What can hang from each mark:
detet: felam
zabanin: bisi bivu dolem fisise koged vemo
dolem: zabanin
bisi: bisa disusag felam fizap zabanin
vemo: zabanin
fizap: bisi
felam: bisi detet
tikate: zabanin
bisa: bisi
disusag: bisi

Each row was made from one small tree. The marks that hang from a mark follow it in brackets, in alphabetical order. Every link used is in the known rows. Write each row's tree.
Known rows:
zabanin(bisi(bisa) bivu dolem fisise koged): [ 0.26 -1.49 -0.79 -0.36 -0.24  1.04  3.29  1.85  0.23  6.83  1.23 -2.48
  1.48  1.80  3.09 -2.20 -0.30 -0.08 -1.05  1.68 -0.17  1.92  1.72 -0.14
  0.21  2.01 -2.48]
dolem(zabanin(bivu koged)): [ 1.40 -0.74 -0.32  0.83 -1.77  0.01  0.87  0.66 -0.30  2.55 -0.03  0.50
  0.30  1.12  0.96  1.07  0.85 -0.80 -0.49 -0.54 -1.39 -0.06  0.63  0.16
  1.21  0.34 -0.63]
felam(bisi detet): [-0.61  0.49 -0.61  1.15  1.54  0.96 -1.72 -1.41  0.00 -0.85  1.11 -1.04
  0.20  0.02 -0.78  1.56  1.77  0.32  0.43 -0.20  0.55 -1.17  0.08  0.01
  0.95 -0.11  1.57]
disusag(bisi(bisa)): [ 0.65  0.97 -0.24  0.75  0.75  0.43  0.33  0.99  0.01 -1.60 -0.63 -2.50
 -1.71  0.84  1.60  1.08  3.64 -1.95 -0.43  0.63 -0.08  1.96  0.29 -0.02
  0.64  0.08  0.33]
detet(felam(bisi(bisa disusag fizap zabanin))): [ 0.18  0.82 -0.10 -0.95  0.43 -0.68 -2.39  1.30  0.06 -2.89 -0.81  2.17
 -3.04 -0.81 -1.70  0.63  3.01  0.92  0.23 -1.72 -0.43 -1.17 -0.34  0.02
 -0.65 -0.18  1.39]
fizap(bisi(disusag zabanin(bivu dolem fisise))): [ 0.71 -0.22 -0.56 -0.43 -0.22  1.17  1.29  0.10 -0.72  0.82  0.42  1.43
  0.92 -0.21 -0.67  0.35 -1.73  4.73 -0.15 -0.13 -0.96  0.21  0.17 -1.24
 -1.24 -1.32  0.22]
detet(felam(bisi(bisa disusag fizap))): [ 0.43  0.56  0.05  0.05  0.27 -0.72 -2.02  2.06  0.13 -2.13 -0.79  1.37
 -2.19 -0.37 -0.52  0.30  3.85 -0.03 -0.07 -1.14 -0.11 -1.32  0.12  0.22
 -0.07  0.29  1.38]
dolem(zabanin(koged vemo)): [ 0.16 -0.53  0.71  0.90 -1.08 -0.12 -0.01 -0.75  0.01  0.45 -1.04  0.39
 -0.74  1.80 -0.18  1.18 -0.15 -3.37  0.01 -0.06 -0.98  1.45  0.70  0.44
  0.83  0.99 -0.03]
vemo(zabanin(bisi(bisa fizap) bivu dolem)): [ 0.00 -0.27 -0.72 -0.23  0.16 -0.14  1.02 -1.08 -0.05  2.90  0.87 -0.36
  0.21  0.06  0.99 -1.23  0.47  2.14 -0.84  0.70  0.35 -0.11 -0.53  0.41
  0.96  0.09 -1.32]
zabanin(bisi(bisa disusag) dolem koged): [ 0.55 -0.96 -1.11  1.22  0.76  0.59  2.58  2.16 -0.14  4.77  0.21 -0.90
  0.62  0.04  1.44 -0.23 -0.58 -0.24 -0.73  1.36 -0.33  4.07  2.51  0.70
  0.59  2.10 -0.53]
dolem(zabanin(bisi(disusag felam) bivu)): [ 0.53 -1.09  0.11  0.81 -1.10 -0.15  1.70  0.16 -0.55 -0.15 -1.32  1.83
 -2.28 -0.59  0.73  1.11 -1.64  1.16 -0.99 -0.34  0.15  0.14 -0.02 -0.25
 -0.80 -1.70 -0.58]
fizap(bisi(felam(detet))): [-0.27  0.29  0.09  0.83  0.34 -0.11 -1.05 -2.28 -0.54 -1.41  0.42  0.53
  2.56 -0.79 -0.27  0.26 -0.67  0.14  0.83 -0.34  1.10 -1.69 -0.72 -0.44
  0.35 -1.43  1.12]
bisi(disusag fizap zabanin(dolem koged)): [ 0.85 -0.48 -0.65  0.73 -1.13  0.36  0.99  2.39 -0.10  1.57 -0.14  1.64
  2.49 -1.61 -1.56  1.03 -1.67  1.40  0.36 -1.02 -1.37  1.10  0.64  0.77
 -0.02  0.06  0.66]
dolem(zabanin(bisi(bisa disusag) bivu fisise vemo)): [-0.19 -0.41  1.19 -0.49 -0.61  0.36  2.00 -0.02  0.06 -1.02 -1.08  1.39
 -3.79  1.60  1.37 -0.53 -0.78  0.38 -0.78  0.92 -0.15  1.12 -0.06 -0.78
 -2.05 -0.24 -1.29]
zabanin(bivu dolem koged): [ 1.10 -1.22 -1.11  1.64 -1.45  0.36  1.45  1.48 -0.15  6.65  0.32 -0.94
  3.28  1.00  2.19 -0.10  0.46  0.13 -0.74  0.49 -1.20  0.50  2.00  0.21
  2.14  1.24 -1.18]
vemo(zabanin(bisi(bisa disusag) bivu dolem fisise)): [-0.12 -0.37 -0.40 -0.33  1.06  0.42  2.28 -1.25 -0.23  1.94  1.58 -0.19
  0.13  0.48  1.26 -0.82 -0.46  3.53 -1.24  1.08 -0.13  0.78  0.25 -0.19
 -0.10 -0.12 -1.93]
detet(felam(bisi(bisa disusag fizap zabanin(bivu)))): [ 0.53  0.63 -0.34 -1.13 -0.11 -0.84 -2.23  1.68  0.04 -1.61 -1.16  2.79
 -3.09 -0.52 -0.49  0.07  2.82  2.08 -0.11 -1.74 -0.66 -2.81 -0.35 -0.28
 -0.64 -0.26  0.86]
tikate(zabanin(bisi dolem)): [ 0.65 -1.28 -0.50  0.51  0.49 -0.09  0.53 -1.28 -0.35  2.21  0.42 -2.29
 -0.46 -0.22 -1.27  0.47 -0.37 -1.59 -0.73  1.63  0.66  3.34  1.30  0.25
  1.47  0.71 -0.74]
felam(bisi(fizap zabanin(fisise))): [-0.55  0.08  0.03 -0.90 -0.05  1.35 -1.15  0.76  0.45 -2.17  0.99 -0.88
 -1.04 -0.06 -2.28  1.20  1.27  1.44  0.85 -0.79  0.11 -0.11 -1.52 -0.26
 -0.85 -0.88  1.24]
tikate(zabanin(bivu dolem fisise koged vemo)): [ 0.48 -1.46  0.64 -0.42 -1.35 -0.80  0.34 -0.86  0.21  4.44 -0.22 -1.52
  1.63  1.68  1.17 -1.51 -0.97 -1.62 -0.81  1.04 -0.80 -0.40  1.32 -0.11
  1.08  1.62 -2.13]
zabanin(bisi(bisa felam) bivu koged vemo): [-0.87 -0.69  0.21  0.28 -0.86 -1.17  0.06  0.11  0.50  4.61 -1.94  0.38
 -0.25  1.56  4.15 -2.36 -1.41 -2.20 -0.16  0.93  0.65 -0.43  0.60  0.04
  0.46  1.37 -1.51]
detet(felam(bisi)): [-0.04 -0.10 -0.40  0.72  1.08 -0.42 -2.30 -0.15 -0.10 -0.66 -0.06 -0.66
 -1.13  1.37 -0.91  1.14  3.50 -1.32 -0.23 -0.52  0.07 -0.43  0.75 -0.18
  1.25  0.75  0.75]
bisa(bisi(felam(detet) zabanin(fisise vemo))): [-1.90  1.54  1.42 -0.94  0.62 -0.08 -0.59 -2.46  0.16 -5.46  1.41  1.03
  0.15 -0.08 -1.30 -1.05 -4.25 -1.77  1.12  0.53  1.16 -2.68 -1.17 -0.79
 -1.10 -0.81  0.50]
detet(felam(bisi(bisa fizap zabanin(vemo)))): [-0.75  0.86  0.35 -1.29  0.30 -0.89 -3.38 -0.08  0.42 -2.75 -1.41  1.22
 -3.47  0.64 -1.30 -0.44  2.94 -1.19  0.46 -1.08 -0.04 -1.70 -0.52 -0.14
 -0.28  0.65  0.95]
tikate(zabanin(bisi(bisa) dolem)): [ 0.88 -0.64 -0.42 -0.31  0.61 -0.19  0.80 -1.03 -0.29  2.00  0.19 -2.30
 -1.39 -0.52 -0.58 -0.44  0.88 -1.93 -0.71  1.71  0.51  3.56  1.21  0.22
  1.42  1.02 -1.05]
vemo(zabanin): [ 0.13  0.55 -0.17  1.36  0.92 -0.41 -0.80 -2.86 -0.25 -1.97  1.58 -0.57
  1.75  0.79 -0.91  1.77  1.47  0.19  0.26 -0.14 -0.30  0.51 -0.65  0.34
  2.22 -0.66 -0.07]
vemo(zabanin(bisi(disusag felam) fisise)): [-0.91 -0.48  0.50  0.50  1.55 -0.34  0.60 -2.43 -0.16 -2.71  1.37 -0.39
  1.13  0.01 -0.35  0.95 -2.21  1.61 -0.08  0.10  1.07  0.64 -1.02  0.01
 -0.36 -1.32 -0.79]

Which tree is each row?
[ 1.48  0.65 -0.73  0.02 -0.63 -0.42  0.04  1.75 -0.12  1.49 -0.63  2.31
  0.10 -0.39  1.44  0.31  0.28  1.87  0.12 -0.87 -2.01 -0.13  0.75 -0.10
  0.35  0.20 -0.15] | bisi(bisa disusag zabanin(bivu koged))
[-2.32 -1.05  1.31  0.30 -0.16 -0.33 -0.13 -0.50  0.97  0.95  0.14 -0.85
  3.07  1.05  1.06 -1.90 -4.04 -2.75  0.82  0.58  1.99 -1.68 -0.82  0.48
 -1.32  1.00 -0.67] | zabanin(bisi(felam(detet) fizap) fisise koged vemo)
[-0.96 -1.36 -0.80  0.58  1.11 -0.48  0.72 -2.49 -0.28  3.87  1.35 -1.36
  2.39  0.14  0.31 -0.02 -2.13 -0.03 -0.68  0.30  0.66  1.27  0.75  0.98
  1.81  0.90 -1.33] | vemo(zabanin(bisi(felam) dolem koged))
[-0.32  1.45  0.91  1.11 -0.30 -0.49  0.12  0.75 -0.05 -4.83  1.01  2.13
  1.31 -2.26 -1.02 -0.26 -2.68 -0.59  0.72  0.06  1.43 -3.12 -1.13  0.34
 -0.57 -1.36  1.96] | bisa(bisi(disusag felam(detet) fizap))
[ 0.19  0.50  0.06 -0.30  0.17 -0.56 -2.22  1.27  0.28 -1.77 -0.26  0.01
 -1.85  0.48 -0.46 -0.20  4.83 -1.23  0.01 -0.68  0.27 -1.26 -0.19  0.16
  0.65  0.70  0.83] | detet(felam(bisi(bisa fizap)))
[-0.90 -0.30  0.19 -0.67 -0.45  0.76  0.70  1.44  0.58  0.89 -0.92 -2.21
  0.27  1.13  0.07 -0.02 -1.10 -1.15 -0.19  0.10 -0.35  0.83 -0.01  0.24
 -1.32  0.94 -0.16] | disusag(bisi(fizap zabanin(dolem fisise koged vemo)))
[ 0.51 -0.74  0.59 -1.20 -0.10 -0.71  0.24  0.67  0.54  1.89  0.95 -2.52
  0.48  0.57 -0.10 -1.15  0.33 -2.77  0.18  0.87  0.70  1.32 -0.48  0.64
  0.29  1.69 -0.77] | tikate(zabanin(bisi(bisa fizap) fisise koged))
[-0.29 -1.96  0.19 -0.41 -0.35 -0.53  0.89 -1.02  0.31  5.92 -0.21 -2.06
  0.55  2.04  1.42 -1.92 -2.46 -1.66 -0.86  1.94  0.16  0.75  1.49 -0.09
  0.48  2.16 -2.11] | tikate(zabanin(bisi bivu dolem fisise koged vemo))
[ 0.60  1.13 -0.53 -0.87  0.43  0.48 -0.83 -1.11 -0.48 -1.60  0.28  0.60
 -0.70 -0.13 -0.90  0.48  1.43  0.87  0.89 -0.16 -0.46  1.22 -0.61 -0.75
  0.22 -0.73  1.04] | fizap(bisi(bisa zabanin))
[ 1.23  0.42  0.29 -0.94 -1.69 -0.05  0.78  3.21  0.41  0.32  0.09  1.98
  1.39 -0.47  0.88 -0.77 -0.14  2.23  0.51 -1.15 -1.43 -1.64 -0.88 -0.03
 -1.30 -0.23 -0.24] | bisi(bisa disusag fizap zabanin(bivu fisise koged))
[ 0.10  0.17  0.80  1.96 -1.08 -0.63 -0.33  0.67 -0.02 -3.20 -0.18  2.04
  3.15 -2.68 -0.52  0.60 -1.29  0.66  0.75 -0.99  0.76 -2.68 -1.21  0.53
 -0.66 -2.21  1.06] | bisi(disusag felam(detet) fizap)
[ 0.59 -1.43 -0.05  0.59  0.11 -0.72  0.90 -1.03 -0.55  1.02 -0.69 -0.67
 -0.53 -1.84 -1.03  0.39 -1.99 -0.21 -0.90  0.89  0.85  2.38  1.16  0.29
  0.45 -0.70 -0.60] | tikate(zabanin(bisi(disusag felam) dolem))
[-0.95 -0.12  0.35 -0.83 -0.03  0.75  0.98  0.14 -0.05 -2.06  0.01 -1.67
  1.27 -1.60 -0.73  0.06 -1.54  0.72 -0.19 -0.57  0.80 -1.74 -1.21 -0.04
 -2.05 -1.55 -0.22] | disusag(bisi(felam(detet) fizap zabanin(dolem fisise)))
[-0.87  1.04  0.31 -1.09 -0.16  0.49 -2.23  0.12  0.68 -2.02 -1.10  0.65
 -3.59 -0.18 -1.27 -0.05  2.14  0.02  1.04 -0.55 -0.14 -0.28 -1.18 -0.09
 -0.46 -0.21  1.59] | felam(bisi(bisa fizap zabanin(vemo)))
[ 0.62  1.65  0.03  0.30 -0.94 -0.08  0.14  1.95 -0.05 -3.31  0.45  3.03
 -0.70 -1.11 -1.20  0.33 -2.05  1.46  0.59  0.00 -0.29 -2.03 -0.95 -0.41
 -0.65 -1.04  1.65] | bisa(bisi(disusag fizap zabanin(bivu)))
[-0.42 -0.51  0.53  0.74  0.53 -1.04 -1.38 -2.36  0.21 -0.29 -1.01 -1.15
 -1.64  1.09 -0.91  0.35 -0.93 -3.12  0.15  1.71  1.01  2.07  0.27 -0.06
  0.94  0.75 -0.30] | tikate(zabanin(bisi vemo))
[ 0.47 -0.30  0.81  0.82 -1.78 -0.11  0.26 -0.87 -0.12 -0.56 -1.47  1.26
 -2.02  1.57  0.44  0.67  0.38 -1.12 -0.35  0.13 -0.94 -0.34  0.05 -0.53
  0.35 -0.63 -0.58] | dolem(zabanin(bivu vemo))
[ 0.16  0.42 -0.24 -0.09  1.05 -0.44 -2.07  0.15  0.00 -1.15 -0.10 -0.48
 -2.19  1.10 -0.15  0.41  4.80 -1.55 -0.20 -0.48 -0.06 -0.09  0.79 -0.14
  1.17  0.91  0.44] | detet(felam(bisi(bisa)))
[-0.89 -0.64  1.03 -0.02 -0.27  0.94  2.46  1.65  0.56  0.13 -0.49 -0.37
 -0.84  0.46  0.30 -1.89 -1.64 -0.12 -0.22  1.96  0.82  2.56  0.27  0.07
 -2.06  0.47 -0.75] | zabanin(bisi(bisa disusag fizap) dolem fisise vemo)
[ 0.11  0.79  0.90  0.35 -1.17 -0.57 -0.59  0.17  0.23 -2.71  0.37  0.65
  1.94 -2.04  0.61 -1.22  1.05 -1.30  0.82 -0.51  0.98 -2.49 -1.53  0.48
  0.16 -1.39  0.18] | bisi(bisa felam(detet) fizap)
[-0.64 -0.36  0.75 -0.93 -1.07  0.66  0.73 -0.52  0.01 -1.92  1.21  0.00
  3.24 -2.26 -1.87 -0.81 -2.48  0.78  0.50 -0.80  0.59 -1.95 -1.48 -0.03
 -1.35 -1.92 -0.67] | bisi(felam(detet) fizap zabanin(dolem fisise))
[ 1.06  0.91 -0.14  0.78  0.35  0.24 -0.04  0.39 -0.46 -1.60  0.01  1.17
 -0.21 -0.30  0.10  0.62  1.69  1.31  0.46  0.18 -0.36  1.37  0.06 -0.50
  0.03 -0.72  1.52] | fizap(bisi(bisa disusag))
[-1.03  0.26  0.18  0.08  0.47 -0.04 -0.73 -2.53 -0.72 -1.44 -0.96  2.78
  0.82 -1.84 -1.28 -0.11 -4.05  2.53  0.55 -0.52  0.24 -1.43  0.13 -0.63
 -1.41 -1.66  1.22] | fizap(bisi(disusag felam(detet) zabanin(dolem vemo)))
[-0.45 -0.55 -1.11  0.95  1.07 -0.75 -0.38 -1.98 -0.03  3.95  1.22 -0.37
  2.28  1.75  1.54  0.56 -0.73  0.83 -0.27  0.28  0.04 -0.44  0.12  0.42
  1.98  1.13 -1.06] | vemo(zabanin(bisi bivu koged))
[ 0.20 -0.11 -0.98 -1.34  1.07 -0.24 -1.54  0.30 -0.14  2.07  0.02 -0.28
 -1.83  0.51 -0.62 -0.14  2.83 -0.73 -0.43 -1.06 -0.89  0.24  1.65  0.19
  0.98  1.97  0.06] | detet(felam(bisi(bisa zabanin(dolem koged))))
[-0.24 -1.90 -0.64  0.75  0.59  1.41  2.80  0.96  0.17  5.30  1.76 -3.32
  2.93  1.77  0.74 -0.40 -1.45 -1.26 -0.54  1.74  0.42  3.79  1.85  0.30
  0.42  2.00 -1.51] | zabanin(bisi dolem fisise koged)
[ 0.65  0.87 -0.43 -0.86 -0.65  0.52 -1.16  1.98  0.20 -0.73 -0.82  2.18
 -3.08 -1.55 -0.37  0.52  2.03  3.84  0.27 -1.30 -0.87 -1.45 -0.99 -0.24
 -0.89 -1.15  1.54] | felam(bisi(bisa disusag fizap zabanin(bivu)))
[-0.35  1.00  0.49  0.11 -0.13 -0.32 -0.31  0.64  0.16 -2.78 -0.88 -1.29
  0.18 -1.34  1.45 -0.32  1.85 -1.46 -0.05 -0.54  1.16 -1.98 -1.29  0.42
 -0.58 -1.14  0.50] | disusag(bisi(bisa felam(detet) fizap))
[-0.33  1.25 -0.11 -0.79  1.00 -0.22 -0.72 -1.18 -0.27 -3.65 -0.89 -1.03
 -1.40 -1.21  0.78  0.57  0.63 -0.49  0.07 -0.84  0.41 -1.10 -0.68 -0.25
 -0.78 -1.22  0.29] | disusag(bisi(bisa felam(detet) zabanin))
[-0.25 -0.80 -0.26  0.24  0.81  0.33  0.97 -1.73 -0.13  2.42  2.70 -2.12
  3.89  1.31 -0.21  0.25 -0.21  0.26 -0.40  0.27 -0.70  1.18  0.62  0.60
  1.82  1.08 -1.34] | vemo(zabanin(dolem fisise koged))
[ 0.47 -0.35 -1.22 -0.11  0.22  0.84  0.05 -0.58 -0.56  3.10  0.58 -0.08
  2.03  0.13 -1.21  0.65 -0.97  1.00  0.47 -0.25 -0.78  1.73  0.87 -0.25
  0.89  0.63  0.76] | fizap(bisi(zabanin(dolem koged)))
[-0.70  0.31  0.08 -1.26  0.61  0.75  1.06  0.39  0.30  1.17 -0.90 -2.62
 -1.33  1.59  1.22 -0.69  0.20 -1.60 -0.49  0.58 -0.87  2.17  0.98 -0.14
 -0.85  1.61 -0.75] | disusag(bisi(bisa zabanin(dolem fisise koged vemo)))
[ 0.20  0.67 -0.31  0.29  0.01  0.52 -0.37  1.12  0.14 -2.83 -0.88 -1.28
 -0.76 -0.18 -0.84  2.02  1.23 -0.39  0.22 -0.63 -0.10  0.61 -1.07  0.07
 -0.59 -0.85  1.10] | disusag(bisi(fizap zabanin))
[ 0.57  1.02  0.11 -1.18  0.70  0.79  0.21 -0.23 -0.43 -3.13  0.73  1.13
 -0.56 -0.36 -1.14  0.40  0.17  2.48  0.88 -0.32 -0.64  1.12 -0.69 -1.02
 -1.46 -1.16  0.96] | fizap(bisi(bisa disusag zabanin(fisise)))
[ 0.40  1.47 -0.10 -0.29 -1.07 -0.03  0.01  1.10  0.10 -2.44  0.97  1.45
 -0.35 -0.34 -1.08 -0.04 -1.12  0.06  0.69  0.20  0.10 -2.08 -1.27 -0.43
  0.10 -0.71  1.09] | bisa(bisi(fizap zabanin(bivu)))
[-1.29  1.06  0.20 -0.86  0.97 -0.85 -1.43 -1.32  0.15 -1.09 -1.64 -0.56
 -0.88 -0.02  1.73 -0.33 -0.70 -2.03  0.33 -0.60  0.10 -1.60 -0.13  0.12
 -0.60  0.40  0.03] | disusag(bisi(bisa felam(detet) zabanin(koged vemo)))
[ 0.25  1.12  0.72 -0.35 -0.71 -0.65 -0.77  0.28 -0.09 -4.78 -0.47  3.34
  0.75 -3.59 -1.04 -0.28 -1.21  1.67  1.02 -1.72  0.12 -2.61 -1.63  0.25
 -1.59 -2.34  0.83] | bisi(bisa disusag felam(detet) fizap zabanin)
